Known rows, with every way that one mark hangs from another
J_154(J_19): [  1  -5  -4   2  -2   3   2   0   1  -1   1  -7  -1   6   0 -13   2  -2
   4  -6  -1   2  -1   4   2  -2  -7  -4]
J_920(J_19(J_55(J_943) J_403)): [ -4  -3  -6   3  -2 -11  -8  -2  -4 -19  -7  -5   4  -6  -2  -6   3  -7
  -3   0   8  -6   0   7   7   4   7  -2]
J_19(J_55 J_154): [ -5   1  -7   2  -5  -4   1  -2   2  -8  -4  -9   2   4  -1 -17   3  -3
   6  -6  -2  -2   0  17   9   2  -5   1]
J_154(J_19(J_55(J_943) J_920)): [ -3  -6 -16   2  -6 -17  -3  -4   2 -17   0 -15   1   6   1 -11   3  -6
   7  -4   2  -3   0  16   7  -2  -7 -10]
J_943(J_55): [ 1 -3 -6  2  2  9 -1 -2  1 -4 -1  0  0  2 -3  7 -4 -1  2  0 -1  0  0 -6
 -3 -2  8  0]
J_154(J_19(J_403)): [  2  -9  -2   2  -2   0   2  -2  -2  -3  -3 -12  -1   5  -2 -29   3   0
   0  -5   3   2  -1   2   7   4   0  -1]
J_883(J_602): [-2  2  0  1  0  5  1  0  2  4  2 -8  0 -1  1  1 -1  0  4  0 -7  0 -1  1
 -3 -1  8  6]
J_920(J_19): [ 0 -3 -7  1 -2  3 -3  0 -1 -4 -3  0  1 -3 -1  7  2 -6  3 -7  0 -1 -1  2
 -3 -2 -6 -1]
J_55(J_19(J_403 J_920) J_943): [ -2 -13 -12   0   2 -22  -1  -6  -5  -9  -4 -13   1  -1  -2   6   0  -3
 -13   7   1  -4  -1   7   5   5   1  -2]
J_937(J_883): [-1  0 -1 -1 -2  4  2  1  0  4 -2 -1  1 -5 -2  5  0 -1  6 -3 -3  0 -1 -1
 -1  2  8  7]
J_920(J_19 J_943): [-1  0 -8  4 -7 -1 -3 -1 -2 -5 -4  5  1 -3  0 11 -1 -8  4 -4  0 -1 -1  0
  1  4  0  0]
J_19(J_55 J_154 J_403 J_920(J_943)): [ -6  -4 -16   4 -13 -19   2  -6  -1 -12 -12 -16   1   6   0 -34   0  -5
   7  -7   0  -2  -1  17  19  14   1   2]
J_19(J_403(J_943)): [  2  -4   8  -3   1  -1  -4  -3  -5   0  -6  -5  -1  -2  -4 -14   0   2
  -2   9   7  -1  -1   0   9   9   4  -1]
J_55(J_943(J_920(J_19(J_154)) J_937)): [ -5  -9 -18  -3  -6   1 -12  -1   0  -5   1  -6   6   4  -5  -5   2  -5
   0  10  -1  -6   1   9   6   4   5  -3]
J_920(J_943(J_55(J_19(J_403)) J_937)): [  3  -7  -6   9  -5   4  -5  -2  -3  -2  -4  -1   3  -4  -5   2  -7  -2
 -11  15   3  -2  -1  -9   6   5  25   5]
J_19(J_55 J_920): [ -3  -1 -11   1  -6  -8   0  -3   3 -11  -5 -10   0   1   3  -6   1  -5
   9  -7   0  -2   0  12   5  -3  -3  -2]
J_403(J_943(J_55(J_19(J_154)) J_920)): [ -2 -17 -15  -1   2  20  -4  -7  -1  -5  -4 -15   0   5 -10  23  -3  -8
  -1  13  -8  -2  -1   8   9   3   4   0]
J_403(J_943): [ 1  0  6 -3  1  2 -4 -1 -3  1 -1  0 -1 -1 -2  3  0  0  2  9  4  0 -1  1
  4  4 -2 -3]
J_19(J_920): [ -1  -5 -11  -2  -2  -8   1  -3   1  -2  -3  -7  -1   3   2  -4   0  -1
   5  -5  -2  -1   0   5   0   0  -7  -3]
J_19(J_403): [  1  -4   2   0   0  -3   0  -1  -3  -1  -5  -4   0  -1  -1 -17   0   2
  -4   0   3   0   0  -1   5   6   7   3]
J_154(J_19(J_55 J_403)): [  0  -5  -3   5  -5   0   1  -1   0 -12  -6 -14   0   3  -1 -30   4  -3
   4  -8   4   1  -1   9  11   1   2  -1]
J_943(J_55(J_19(J_403)) J_920 J_937): [  2 -16 -11   4   0  20  -6  -2   0  -3  -3 -12   3  -2  -7   6  -4  -3
 -10  15  -2  -3   0  -7   6  -2  28   5]
J_403(J_19(J_154 J_920) J_943): [ -3 -10 -15  -4  -8 -10   4  -9  -1   2  -6 -20  -3  13  -2  -9   3  -5
  13   5  -1  -2  -3  17  13   9 -23  -4]
J_943(J_920(J_19) J_937): [  0  -6 -12  -1  -6  16  -9   2   1  -1   0  -3   3  -3  -1   3   1  -5
   3   5  -1  -3   1   0   1  -4   8   0]
J_55(J_19): [ 0 -6 -3  3  2  0  2 -1 -2  0 -1 -3  0 -3 -1 20  1 -4 -9  3 -3  0 -1  4
 -1 -3 -2  2]
J_602(J_883 J_937): [ 5  4 10  2  1 15  2 -2  1 13  1 -6 -1 -6 -1 13 -2 -5  7 -4 -3 -2  2  1
 -3 -5  2 15]
J_602(J_883(J_937)): [ 3  3  6  1  1 12  3 -2  1 12  0 -9 -1 -6  0  3 -2 -3  6 -1 -9 -1  0  1
 -3 -5 10 13]
J_943(J_55(J_19(J_154)) J_920 J_937): [ -1 -15 -20   3  -3  19  -4  -3   3  -1  -1 -12   4   5  -7   7  -3  -4
  -4  12  -9  -3   0   4   5  -2  13   3]
J_602(J_937): [ 3  3  5  1  2  8  2 -2  1  4  0 -2 -1 -2  0  4  0 -3  3 -2  0 -1  0  0
 -2 -3 -3  7]
J_937(J_883(J_602)): [ -3   2  -1   0  -2   9   3   0   2   8   1  -8   1  -6  -1   5  -1  -1
   9  -3 -11   0  -2   0  -5   0  16  13]
J_920(J_943): [ 0  4 -1  3 -5 -3 -1  0 -1 -1 -1  5 -1 -1  0  4 -3 -2  0  3  0  0  0 -2
  5  6  5  1]

Rows
[  1 -10 -14   3 -10 -12   3  -5  -2  -5  -7 -15  -2   7   0 -28  -1  -3
   6  -7   1   2  -2   5  12  10  -2  -3] : J_154(J_19(J_403 J_920(J_943)))
[ -2  -7 -14   6 -13 -12   2  -5   0 -14  -9 -17  -1   5   1 -32   1  -7
   9 -10   2   1  -2  12  16   7   1  -2] : J_154(J_19(J_55 J_403 J_920(J_943)))
[  1  -3 -13   6  -5   9  -5  -2  -1 -10  -5   5   1  -2  -4  18  -5  -9
   6  -4   0  -1  -1  -6  -1   3   7   0] : J_920(J_19 J_943(J_55))
[  1  -6  -3  -3  -7  15  -5  -2   1   7   2 -10  -2   3  -3   4   0  -4
   6  26   3  -2  -2  -1  13   1   5  -2] : J_403(J_19 J_943(J_920 J_937))
[  4 -18 -12  -1  -1   3  -2  -8  -2  -9  -8 -20  -2   8  -6 -23  -2  -2
   9  -1   4   1  -2   3   9   6  -3  -7] : J_154(J_19(J_403(J_943(J_55)) J_920))
[ -6  -1 -11   4  -9  -5   7  -4   3  -5  -5 -16  -1   9  -1 -11   4  -8
   9  -2  -2  -2  -2  17  13   3 -12   1] : J_403(J_19(J_55 J_154))
[  1 -10 -15  -1  -3   2   1  -9   1  -4  -5 -15  -4   8  -4  13  -3  -6
  13  10   1  -1  -3   1   6   2  -8  -5] : J_403(J_19(J_920) J_943(J_55))
[ -5 -11 -18  -2  -5  12  -2  -3   1  -5  -5 -11   2   5  -3   1   3  -8
   6  -7  -8  -2  -1  12   6   3  -5   0] : J_943(J_920(J_19(J_154)))
[ -4   6   0   2  -6  -6 -10   3   1  -4   3   1   6  -7  -1  -5  -1  -2
   4  13   5  -6   1   3   3   0  21   3] : J_19(J_55(J_943(J_937(J_883))))
[ -3  -8 -13  -2   0   4  -8  -2  -1 -11   0  -3   2  -2  -3  22   0  -9
  -2   6  -2  -5   0   2   1   0   6  -4] : J_55(J_943(J_920(J_19)))
[ -3  -4 -21   3 -18 -16   3  -5   2   5  -3 -13  -1  13   1 -21   0  -4
  10   8  -1  -2  -2  10  14   9 -10   0] : J_403(J_19(J_154 J_920(J_943(J_937))))
[ -4  -8  -9  -2  -7 -13  -2  -7  -2 -10 -13 -20   1   5  -3 -35   3  -3
   9  -1   3  -3  -1  21  18  12  -7  -2] : J_19(J_55 J_154 J_403(J_943) J_920)
[  3   2  -5   6  -7   6  -7   0   1   0   1   6   3   1  -2  -2  -8   0
   2  12   3  -1   1 -11   2   2  20   1] : J_920(J_943(J_55 J_937))
[ -1 -17 -19   0   0   0  -1  -9  -2  -5  -7 -17   1   6  -7  11  -2  -5
   3   5  -5  -2  -2  14   6   3 -10  -3] : J_403(J_943(J_55(J_19(J_154 J_920))))
[  3  -5 -10   7  -8   6  -9  -1  -3  -6  -7   2   4  -3  -4 -12  -6  -4
   1   5   6  -3   0 -10   4   7  21   3] : J_920(J_19(J_403) J_943(J_55 J_937))
[  2 -12  -4  -1  -3  -9  -7  -5  -5   2  -6 -12   2  -3  -2 -11   1   1
  -6  17   6  -3  -1   6   8   4   2  -1] : J_55(J_19(J_403(J_943(J_937)) J_920))
[ -8  -5 -22   1 -10 -24   3  -8   2 -12  -4 -21   0  12  -1  -7   3  -9
   8   3  -1  -6  -2  22  15   5 -14  -4] : J_403(J_19(J_55(J_943) J_154 J_920))
[ -5   1  -7   0  -7   7 -11   2   3  -6   3  -4   5  -7  -3   3  -1  -4
   4  16   0  -6   1   3   7   0  29   4] : J_19(J_55(J_943(J_920 J_937(J_883))))
[  1 -10 -22   5  -8   0   1  -5   2  -9  -3 -10  -1  10  -2  -5  -5  -6
  12  -7  -3   2  -2   0   5   3   0  -5] : J_154(J_19(J_920(J_943(J_55))))
[ -6  -3 -11   2  -5   1  -2  -3   3 -13   1 -13  -2   3  -2  18   1 -11
   2  14  -1  -5  -1   7  14   0   8  -2] : J_403(J_19(J_55(J_943(J_920))))
[ -3  -6 -12   4  -9  -7  -1  -4  -5  -5 -11  -5   2   2  -3 -19   1  -6
   1  -7   1  -1  -1   8  11  15  -2   3] : J_920(J_19(J_154 J_403) J_943)
[ -2   3 -15   6 -18 -12  -1  -3   4  -4  -3  -9  -1   4   3  -9  -1  -8
  12   9   3  -3  -2   8  14   2   1  -1] : J_403(J_19(J_55 J_920(J_943(J_937))))
[ -5  -2  -5   1  -8  -2   2  -6   1  -4  -6 -15  -2   8  -3  -8   4  -8
  11   7   2  -3  -3  18  17   6 -14  -2] : J_403(J_19(J_55 J_154) J_943)
[-4  0 -6 -2 -4 11 -9  2  2  7  8 -9  4 -5 -3  6 -4 -1  4 18 -9 -5  0 -3
  0  1 35  9] : J_55(J_943(J_920 J_937(J_883(J_602))))
[ -4  -8 -15   1 -10 -19   3  -6  -3  -3 -10 -13   0   8  -1 -32  -1  -1
   4  -5  -1  -1  -1  11  14  17  -2   2] : J_19(J_154 J_403 J_920(J_943))
[ -2  -6 -12  -2  -3   5 -14   1   0  -6   3   0   4  -2  -3   9   0  -5
  -2  14   2  -6   1   0   1  -1  12  -4] : J_55(J_943(J_920(J_19) J_937))
